Each row was made from one walk, in order. Every step used is in the known rows, and no mark comes twice. Write each row's walk.
Known rows
devum -> sagin -> laba -> pugi -> mudapem: [-12 -16   0   1  -4  -1  15   9   0 -10  -6   0   2   5  -4  -8  18 -15
   5  -4   0   4   1  14  -4  -6  14  -8  -4  -4   4  -6  -5   4  18 -10
  -1  -1  -9 -11   7  13  -5  -3   4]
rotoko -> tosipe -> sagin -> devum: [ -7 -17  -3   8   5  -5  13   5  -4  -3 -10  -5   0   3  -3  -3  10 -21
  -7  -5   2   3 -10   7  -3  -9  13  -8   6  -4  -6   5   4  13  11 -14
 -12   8  -6   0   0   9  -2 -18  -2]
mivageb -> rogel -> devum -> sagin: [  2 -14  -5  -1  -7  -5   9   2   3 -20  -7   0  -2  -9   0  -3   4 -10
  -7  -4  -4  -8 -13  13   0 -21   4   1   1   0  -3  -2   2  19  13 -13
  -2   6   1  -5   1  21   7  -9   7]
laba -> pugi: [-11  -5  -6   1   4   3   8  13   7  -3  -8   1   1   7  -5  -5  13 -14
  -1  -1   2   4  -1   5   0  -5  15   0  -3  -4   4  -2 -11   2  16 -11
  -7  -1  -5  -4   8  10  -7  -2  -1]
tosipe -> sagin -> laba: [ -8 -20  -6   8   7   1  12   5  -6  -3  -6  -5   6   1  -2  -3  18 -20
  -3  -6  -4   5  -7   9  -2  -9   9  -6   4  -1   1  -3   1  10   9 -11
  -8   9  -3  -7   7  10  -6 -16   0]
mudapem -> pugi: [-11  -5   0   6   3  -1   8  13   6  -8  -3  -2   6  11  -4  -6   7 -17
  -2   0   1   5  -4   8  -2  -5  13   0   3  -4   5   4  -3   8  12  -9
  -8   5  -4 -10   9  12  -3  -5   4]
pugi -> mudapem: [-13  -6   1   5   1  -3   9  12   6  -7  -2   2   5  10  -5  -1   9 -16
   4   1   0   2  -4   7   4  -2  15   1   3  -3   6   1  -1   8  14  -7
  -9   3  -5  -7   8  14  -1  -4   4]
rotoko -> mivageb -> rogel -> devum: [  5 -15 -10  -1  -1  -4   8   0   9 -14 -10   2   1  -4  -2  -2   8 -17
  -9  -5  -2 -15 -18  11   1 -16   2   6   4   1  -3  -1  -1  30   9  -9
  -4   6   1  -3   7  20   8  -3   7]
tosipe -> rotoko -> mivageb -> rogel: [  3 -14 -14   5   3  -7   9   2   5  -6 -14  -2   1   4  -6  -8  10 -27
  -9 -10   2 -12 -23  10  -4 -12  -3   5   8   1   4   4   2  32   7  -7
  -7   6   1  -2  11  19   3  -4   7]
pugi -> laba -> sagin -> devum: [ -9   2  -5  -3  14   2   2  11   2  -3  -6  -2  11  16 -10   0   7 -17
  -1   2   5   1  -2   9   3  -2  12   1   1   4   0  -5  -7   6  11  -7
  -6   1  -9  -8  11   4  -8  -8   8]
mivageb -> rotoko -> tosipe: [ -4 -17 -12   4   1  -1  10   8   9  -7 -11  -7  -1  -1  -1  -2   9 -23
  -5  -8   7  -2 -12   9  -4 -13  11  -2   7  -4   4   3   1  16   9 -15
  -8   5   0  -5   2  14   3 -12   1]
nedil -> tosipe -> sagin -> devum -> nefuv: [ -6  -8  -5   9   3  -9  12   7  -9   3  -8  -8   6  10  -4  -2  11 -17
  -6  -6   0   5 -10   7  -8  -7   7  -9   7  -2  -4   2   2  12  11 -14
 -15   7  -1  -1   2   7  -1 -17   0]
sagin -> tosipe -> rotoko: [ -6  -3  -7   5   2  -9   9   6   6  -1 -14  -4   3   9 -13  -6   8 -24
   4  -6   1  -4  -9   7  -7  -8  -3  -3   3   0   7   3   3  24   6 -12
  -6   8  -6   3   2  13  -2 -11   3]
tosipe -> nedil: [ -7 -11 -10   8   2  -5  11  11   0   0  -9  -2   3   2  -3  -4   9 -20
  -7  -3  -4   4  -7   5  -5  -9   3  -1   2  -4   3   3  -3  11  10 -17
 -12   4  -2  -2   3  10  -3 -12  -3]
rotoko -> mivageb: [ -5  -9 -11   2   4  -4   6   4   8  -6  -6  -2   3   6  -6  -3  10 -19
  -4  -3   1  -5 -12   8  -2  -7   7   3   1  -1   3  -2  -1  22   8 -10
  -6   3   0  -1   5  17  -1  -1   3]
mudapem -> pugi -> laba: [ -9  -4   3   5   6   4   7  16   7  -7  -5   0  10  14  -6  -8   5 -23
  -3   1   3   4  -2   5  -2  -3  12   2   3   0   3   3  -2   3  12 -11
  -8   3  -5 -14  12   9  -2  -6   6]
mudapem -> pugi -> laba -> sagin -> tosipe: [-10  -2   0   2  11   2   4  16   7  -5  -8   3  12  17 -11  -8   7 -23
   1   3   6   2   0   6  -1   0  10   0   4   2   5   1  -5   6  11 -11
  -6   4 -10 -11  13   6  -6  -8   6]
pugi -> laba: [ -7  -2  -5   1   8   5   5  14   6  -6  -7  -3   7   8  -7  -4   5 -21
  -2   1   2   2  -3   3   1  -7   9   4  -1   3   2  -3   0   4  10 -14
  -7   1  -3  -8   7  11  -3  -9   6]
rogel -> devum: [ -4  -6  -5   0   0  -2   6   6   4 -11  -6  -1   2  -2  -1  -1   4  -8
  -2   0  -5  -6  -8   9   2 -14   9   2  -2  -1  -2  -2  -2  14  13 -11
  -6   4  -1  -5   2  17   4  -5   4]
laba -> sagin: [-11  -5 -13   1  12  -3   0  10   3  -6  -4  -1   6   9  -8   1  10 -11
   0   3   3   4  -7   8   4  -5  13   0   2  -1   7  -5  -7   9  10  -8
  -7   2  -3  -1  10  11 -11  -6   3]
mudapem -> pugi -> laba -> sagin -> devum: [-10   0   2   1  12   2   4  14   4  -5  -5   0  12  20  -8  -5   7 -20
  -2   3   5   2   0  10   0   1  13   0   4   1   1   2  -8   5  13  -6
  -7   2 -10 -14  15   4  -5  -6   8]
rogel -> mivageb: [ -6 -10  -9   2   2  -4   9   3   7  -8  -2   1   1   2  -6  -5   8 -11
  -3  -5  -6  -6  -5   6   1 -10   7   6   1   3  -1  -2  -1  20   6 -13
  -3   5   0  -4   5  18   0  -6   2]
rogel -> devum -> sagin -> tosipe: [ -4  -7  -2  -1  -8  -8   9   3   2 -14  -9  -1  -2  -3  -6  -5   3  -9
   1  -3  -4  -7  -4  12  -4 -16   2  -5  -4  -1  -2  -3   3  18  14 -15
  -1   5  -3  -3  -6  19   4  -8   4]
laba -> sagin -> devum: [-11   0  -8  -2  12  -6   3   6   1  -4  -2  -4   6  16  -9   5  11  -9
   1   1   3   2  -5  14   3  -3  13  -1   3   0   2  -4 -10  12  11  -3
  -7   3  -8  -2   9   5 -10  -5   5]
tosipe -> rotoko: [ -5  -7 -10   7   5  -5   8   7   2  -2 -11  -5   2   8  -7  -7   8 -21
  -3  -6   1  -2 -15   7  -3  -9   3   1   4  -2   8   3   2  18   9  -7
 -10   5   0  -3   7  15  -3  -7   4]
dalut -> mivageb -> rotoko -> tosipe: [  1 -18  -9   7  -1   1  10   7  11 -11  -8  -9  -3  -6   2   2   9 -26
 -10  -8   6  -6 -12   3  -3 -13   7   5  11  -3   4   0  -2  20  11 -17
  -4   5   3  -8   4  12   4 -12   1]
tosipe -> sagin -> devum: [ -7  -8  -1   6   6  -4  10   3  -8  -1  -4  -6   3   8  -4   0  10 -16
  -5  -5  -2   4  -8  11  -3  -7   9  -5   6  -1  -4   2   1  13  11  -8
 -11  10  -4  -3   1   7  -5 -15  -1]
laba -> sagin -> tosipe -> nedil: [ -9  -6 -13   3   9  -8   5  10   2  -1 -11   0   7   9 -12  -2  12 -19
   1   1   2   1  -4   7  -2  -4   3  -4   3  -1   7  -1  -7  14   8 -15
  -7   6  -8   3   6   6  -9 -12  -2]
mivageb -> dalut: [ -8 -10 -13   3  -1  -5   8   9  10  -7  -1   0   3   1  -2   2   7 -14
  -6  -3  -3  -2  -6   5  -3  -8   7   5   0  -1   4  -2  -2  15   8 -15
   0   3   2  -6   6  15   2  -7   5]
lizer -> laba -> pugi -> mudapem: [ -8  -8  -3  -2   6   6   8  15   8  -1  -8   6   5  13  -7  -4  16 -18
   5  -1   5   4   4   2   4   3  21  -4  -5  -5   8  -3 -14  -3  21 -10
  -5   0 -10  -7  10   9  -6   2   1]
nedil -> tosipe: [ -8  -7 -10   8   3  -7   9  14   3   0  -6  -7   5   9  -8  -2   9 -18
  -2  -3   1   5  -9   3  -6  -5   8  -1   4  -3   4   2   1  12   9 -17
 -14   4   3  -2   6  11  -4 -10  -1]

Which walk is each row?
[ -6 -10  -5   9   6  -9  11   9  -7   4  -7  -8   5  11  -7  -1  10 -19
  -5  -7  -1   6 -10   6  -7  -4   7  -7   9  -2  -2   5   2  15  10 -14
 -16   8  -1  -2   3   6  -5 -16  -3]
nedil -> tosipe -> sagin -> devum
[ -7 -19 -10   9   1  -7  14  12   2  -2 -14  -2   0  -2  -3  -7   9 -25
  -8  -4   1   2  -9   3  -5  -9   8  -4   4  -7   0   6   1  11  10 -22
 -12   2  -4   0   2  11   0 -16  -4]
rotoko -> tosipe -> nedil
[ -5 -14 -13   2  -1  -7  11   3  10  -9  -1   4   1  -2  -4  -3   9 -11
  -8  -7  -8 -10  -4   5  -1 -10   4   9   2   4  -2  -2  -2  24   5 -16
   2   4   2  -7   7  19   4  -6   4]
rogel -> mivageb -> dalut
[  6 -16  -9  -1  -5  -6   9  -1   6 -17  -9   3  -1  -6  -2  -4   7 -16
  -9  -6  -2 -14 -17  13  -1 -17   1   3   3   1  -3  -2   2  29  11 -11
  -2   5   1  -4   3  22   8  -3   7]
rotoko -> mivageb -> rogel -> devum -> sagin
[  0 -24 -12   6   1  -3  13   1   4  -8  -9  -1  -2  -6  -2  -8  11 -21
  -9 -13   1  -8 -10   6  -3 -15   6   1  10   1  -3   3   1  24   6 -17
  -4   9   2  -6   2  18   4 -14  -1]
rogel -> mivageb -> rotoko -> tosipe -> sagin
[ -2 -22 -11   8   3  -1  11   6   2  -6 -12  -7   0  -3   0  -4  10 -25
  -9  -9   8   0 -14   7  -4 -14   9  -5  10  -5   2   5   3  16   9 -16
 -10   9   1  -5   1  14   2 -17  -1]
mivageb -> rotoko -> tosipe -> sagin
[  0 -28 -11   4   3   1  16   2   5  -5 -11   2  -1  -5  -2 -10  18 -22
  -6 -14   2  -8  -6   8  -4 -13   9  -1   7   1  -3   0  -5  20   9 -15
  -3   6  -4  -9   8  15   3 -12  -2]
rogel -> mivageb -> rotoko -> tosipe -> sagin -> laba -> pugi
[-11 -13  -6   1   6   5  14  11   5  -3  -8  -2   5   6  -4  -5  21 -18
   3  -4  -1   3   0  11  -3  -5  15  -2  -4  -2   3  -7 -12   5  13  -9
  -4  -1 -10  -9  13   7  -5  -4   2]
sagin -> laba -> pugi
[ -7 -22  -7  10   4  -3  10   8  -1  -5 -11  -3   0  -2  -3  -5  10 -23
  -7  -4   3   4 -11   3  -1 -11  12  -7   6  -5  -2   4   6  11  11 -17
 -12   7  -2  -1   1  14  -3 -19  -3]
rotoko -> tosipe -> sagin
[ -6 -14  -9  12   6  -7   9  12  -5   2  -8  -6   5   6  -6  -4  10 -21
  -6  -5   1   7 -11   1  -6  -6   7  -6   8  -3   2   3   3  12   9 -18
 -16   8   4  -2   5  11  -6 -17  -4]
nedil -> tosipe -> sagin
[ -4 -28  -6   7   3   3  16   8   3  -4 -14  -1   2   0   1  -7  18 -28
  -4 -11   9   0  -8   9  -3  -9  15  -7   9  -5   2   3  -4  11  14 -13
  -8   6  -6 -11   8  10   2 -13  -2]
mivageb -> rotoko -> tosipe -> sagin -> laba -> pugi -> mudapem
[-10  -4   0   4  12   4   3  17   6  -7  -6   2  13  16  -8  -7   7 -21
  -3   4   6   4  -2   6   1  -1  13   2   4   0   4   1  -7   2  12  -9
  -7   2  -7 -14  15   8  -6  -6   7]
mudapem -> pugi -> laba -> sagin
[  3 -21 -11   9  -1  -1  13   7   8  -8 -10  -8  -3  -8   3   0  10 -29
 -13 -10   5  -7 -11   2  -6 -14   4   4  13  -4   4   2  -4  20  12 -20
  -6   5   2  -8   5  10   4 -15  -2]
dalut -> mivageb -> rotoko -> tosipe -> nedil
[  0 -20 -12   3   0  -4  12   2   9  -8  -8  -2  -2  -4  -3  -6  10 -19
  -6 -11   1  -9  -9   8  -2 -14   7   4   7   1  -1   2  -1  25   6 -16
  -4   5   1  -6   4  18   5 -10   2]
rogel -> mivageb -> rotoko -> tosipe
[ -1 -21 -14   7   0  -4  14   9   5  -3 -14  -6  -1  -4   1  -4  10 -27
  -9 -10   6  -2 -12   7  -6 -14   6  -3   9  -6   3   6  -1  17   9 -19
 -10   5  -1  -4   3  12   4 -15  -2]
mivageb -> rotoko -> tosipe -> nedil
[ -9 -20  -4  12   7  -2  14  14  -4   4 -10   0   8   9  -6  -6  19 -25
  -1  -7   1   7  -5   4  -5  -1  13  -8   8  -3   1   1  -3   7  14 -15
 -14   5  -4  -8  12   6  -5 -13  -4]
nedil -> tosipe -> sagin -> laba -> pugi -> mudapem
[ -8  -3  -1   4  12   1   4  15   6  -4 -12   2  13  18 -12 -11   7 -27
   0   0   8   0  -3   6  -2  -1   6   0   6   2   6   4  -4  10  10  -9
  -7   5  -9 -11  15   7  -5  -8   7]
mudapem -> pugi -> laba -> sagin -> tosipe -> rotoko
[ -2  -8 -13   5   0 -11  10   4  10  -1 -15  -1   2   7 -12  -6   9 -28
  -2 -10   1 -12 -12   6  -9  -6  -8   1   4   2   6   3   2  34   3 -13
  -2   8  -4   2   4  15   4  -7   4]
sagin -> tosipe -> rotoko -> mivageb -> dalut
[-10 -14  -4   0  -2   0  14   8  -1  -9  -7  -3   0   2  -5  -8  17 -14
   2  -5   0   4   0  13  -6  -9  12  -8  -6  -4   4  -8  -4   5  16 -12
  -1  -1  -7  -8   5  14  -6  -5   3]
devum -> sagin -> laba -> pugi
[  0 -12  -9   5   0   2   9   6  10 -11  -4  -9  -2  -3   2   4   9 -22
  -8  -8   3  -6 -10   5  -3 -13   6   7  10   0   6  -3  -5  20  11 -14
  -3   6   4 -10   5  11   2  -9   3]
dalut -> mivageb -> rotoko
[ -5  -8 -18   2   9 -11   3   5   8  -2 -13   3   7  10 -14  -3  12 -22
  -1  -5   5  -9 -10   8  -3  -4  -2   1   5   2   9  -1  -4  28   5 -10
  -1   6  -6   1  11  13  -4  -7   4]
laba -> sagin -> tosipe -> rotoko -> mivageb -> dalut
[  6 -21 -11   2  -1  -4  14  -1   2  -9 -18   2   0  -1  -5 -12  15 -23
  -7 -13   2 -16 -18  14  -6 -14  -2   0   4  -1   1   0  -3  30  13  -6
  -3   4  -4  -7  12  20   5  -2   7]
tosipe -> rotoko -> mivageb -> rogel -> devum -> sagin -> laba -> pugi
[ -1 -13 -13   1   0  -3  10   2   8  -9  -4  -2  -1  -1  -3  -4  10 -15
  -5 -10  -2  -9  -8   9  -2 -14   5   6   6   3   1   0  -2  24   6 -13
  -2   6   2  -7   4  18   3  -7   3]
rogel -> mivageb -> rotoko
[ -7  -7  -8   5   0  -9  11   9   4   0 -12  -2   3   5  -9  -5   9 -23
   0  -5  -3   0  -4   5  -8  -7  -2  -4   1  -1   4   4   0  18   6 -20
  -7   8  -8   4  -1   7  -2 -15  -4]
sagin -> tosipe -> nedil
[  4 -10  -9   2  -1 -10  10   1   8  -6 -18   1   1   2 -10  -8   8 -26
  -2 -10   0 -17 -16  10  -6 -13  -8   1   5   3   1   4   3  37   5 -10
  -3  10  -6   2   4  17   7  -8   5]
sagin -> tosipe -> rotoko -> mivageb -> rogel -> devum
[ -2 -26 -11   7   4   1  14   5   2  -6 -13  -7   2  -4   0  -4  15 -27
  -7 -11   6  -1 -13  10  -5 -14   9  -6  10  -4   2   2   2  17   9 -14
  -8   8  -1  -8   4  11   3 -17   0]
mivageb -> rotoko -> tosipe -> sagin -> laba
[ -8  -3  -9   1  12   0   3  14   4  -1 -13   1  11  11 -13  -5   9 -25
  -1   1   4   0  -1   3   0  -3   3  -1   2   4   3  -2  -5   8   8 -17
  -6   3  -9  -3   9   4  -7 -13   3]
pugi -> laba -> sagin -> tosipe -> nedil
[  3 -14 -15  10   3 -11  11   8   4   0 -15  -4   4   7 -10  -8  10 -28
  -8 -11   3  -6 -21   5  -9  -7  -2   2  11  -1   4   6   2  30   6 -14
 -14   6   4  -1  11  16   1  -7   3]
nedil -> tosipe -> rotoko -> mivageb -> rogel
[ -7  -7  -9  -3   8   6   7  13   7  -1 -10   1   4  10  -7  -3  15 -17
   2   0   5   4   2   2   2  -1  18  -4  -7  -4   7  -5 -14  -2  19 -13
  -5   0  -8  -4   7   9  -7   0   1]
lizer -> laba -> pugi
[ -3 -27 -11   6   4   4  15   7   2  -4 -15  -5   1  -3   1  -6  18 -27
  -6 -11   8   0 -10   9  -6 -12  13  -7   8  -5   2   2  -4  13  12 -15
  -7   6  -4  -8   6  10   1 -15  -2]
mivageb -> rotoko -> tosipe -> sagin -> laba -> pugi
[  1 -10  -5   0  -7 -10  10  -1   2 -12 -15   0  -2  -2  -7  -9   5 -15
  -2  -7  -2 -14 -10  12  -5 -15  -4  -4  -1  -1  -1   0   5  28  13 -12
  -1   5  -3  -1  -3  22   6  -5   5]
rogel -> devum -> sagin -> tosipe -> rotoko -> mivageb
[  1  -9 -14   0   8  -9   3   2   6  -7 -16   4   5   5 -12  -5  11 -20
  -1  -4   4 -15 -15  11   0  -9  -3   1   6   3   4   0  -5  30   8  -8
  -3   8  -7   1   9  14  -1  -7   6]
laba -> sagin -> tosipe -> rotoko -> mivageb -> rogel -> devum
[ -9 -20  -5   7   8   5  13   7  -5  -2  -9  -1   5   2  -2  -6  21 -21
  -3  -6  -1   6  -4   8  -2  -7  13  -7   2  -2   1  -3  -6   5  13 -11
  -7   6  -6  -8   9   7  -7 -13  -2]
tosipe -> sagin -> laba -> pugi
[  5 -13 -11  -2  -4  -5   9   0   6 -16 -11   3   1  -5   0  -4   9 -15
 -10  -4  -2 -15 -18  13   1 -18   2   4   3   1  -5  -3   0  28  10  -9
  -3   4   0  -2   6  21  13  -3   9]
rotoko -> mivageb -> rogel -> devum -> nefuv
[ -6  -1  -8   1  13   0   1  13   5  -2 -15   0  11  13 -15  -6   8 -25
   2   0   7  -2  -5   4   0  -3   2   1   3   5   6  -2  -3  12   7 -12
  -5   4  -8  -4  11   7  -7 -11   6]
pugi -> laba -> sagin -> tosipe -> rotoko
[ -8 -26  -6  10   6  -1  15   7  -3  -4 -12  -4   3  -3  -2  -6  17 -25
  -5  -6   1   3  -9   6  -3 -10  13  -8   5  -5  -2   1   4  12  10 -16
  -9   7  -5  -4   4  11  -2 -19  -2]
rotoko -> tosipe -> sagin -> laba
[ -4  -8  -6   4  10  -1   5  12  10  -4 -12   6  13  16 -11 -10   9 -30
  -5  -4   7  -7  -5   6  -4   0   2   3   6   3   5   3  -6  19   9 -10
  -2   4  -8 -13  17  10   0  -6   9]
mudapem -> pugi -> laba -> sagin -> tosipe -> rotoko -> mivageb -> dalut
[ -3  -9  -7   3  -5 -12  10   2   1  -7 -14  -4  -2   5 -12 -10   8 -22
   1  -9   2  -6 -10  11 -10 -10  -5  -7   0  -1   6   1   7  26  10 -13
  -2   6  -4   2  -3  19  -2  -8   4]
devum -> sagin -> tosipe -> rotoko -> mivageb
[  6 -21  -4   2  -6  -1  13   2   5 -20  -5  -4  -2 -13   3   1  11 -17
  -9  -7  -4 -12 -11  10  -1 -19   3   6   6   2  -2  -7  -3  23  14 -14
   2   6   0 -12   7  15   7  -9   7]
dalut -> mivageb -> rogel -> devum -> sagin -> laba
[  7 -18 -10   1  -7 -10  12  -1   5 -13 -14   3  -1  -7  -4  -7   8 -21
  -9  -9  -3 -15 -15  12  -5 -16  -6   0   4   1  -3   0   1  33   9 -16
  -3   7  -3   0   1  19   9  -7   3]
rotoko -> mivageb -> rogel -> devum -> sagin -> tosipe -> nedil
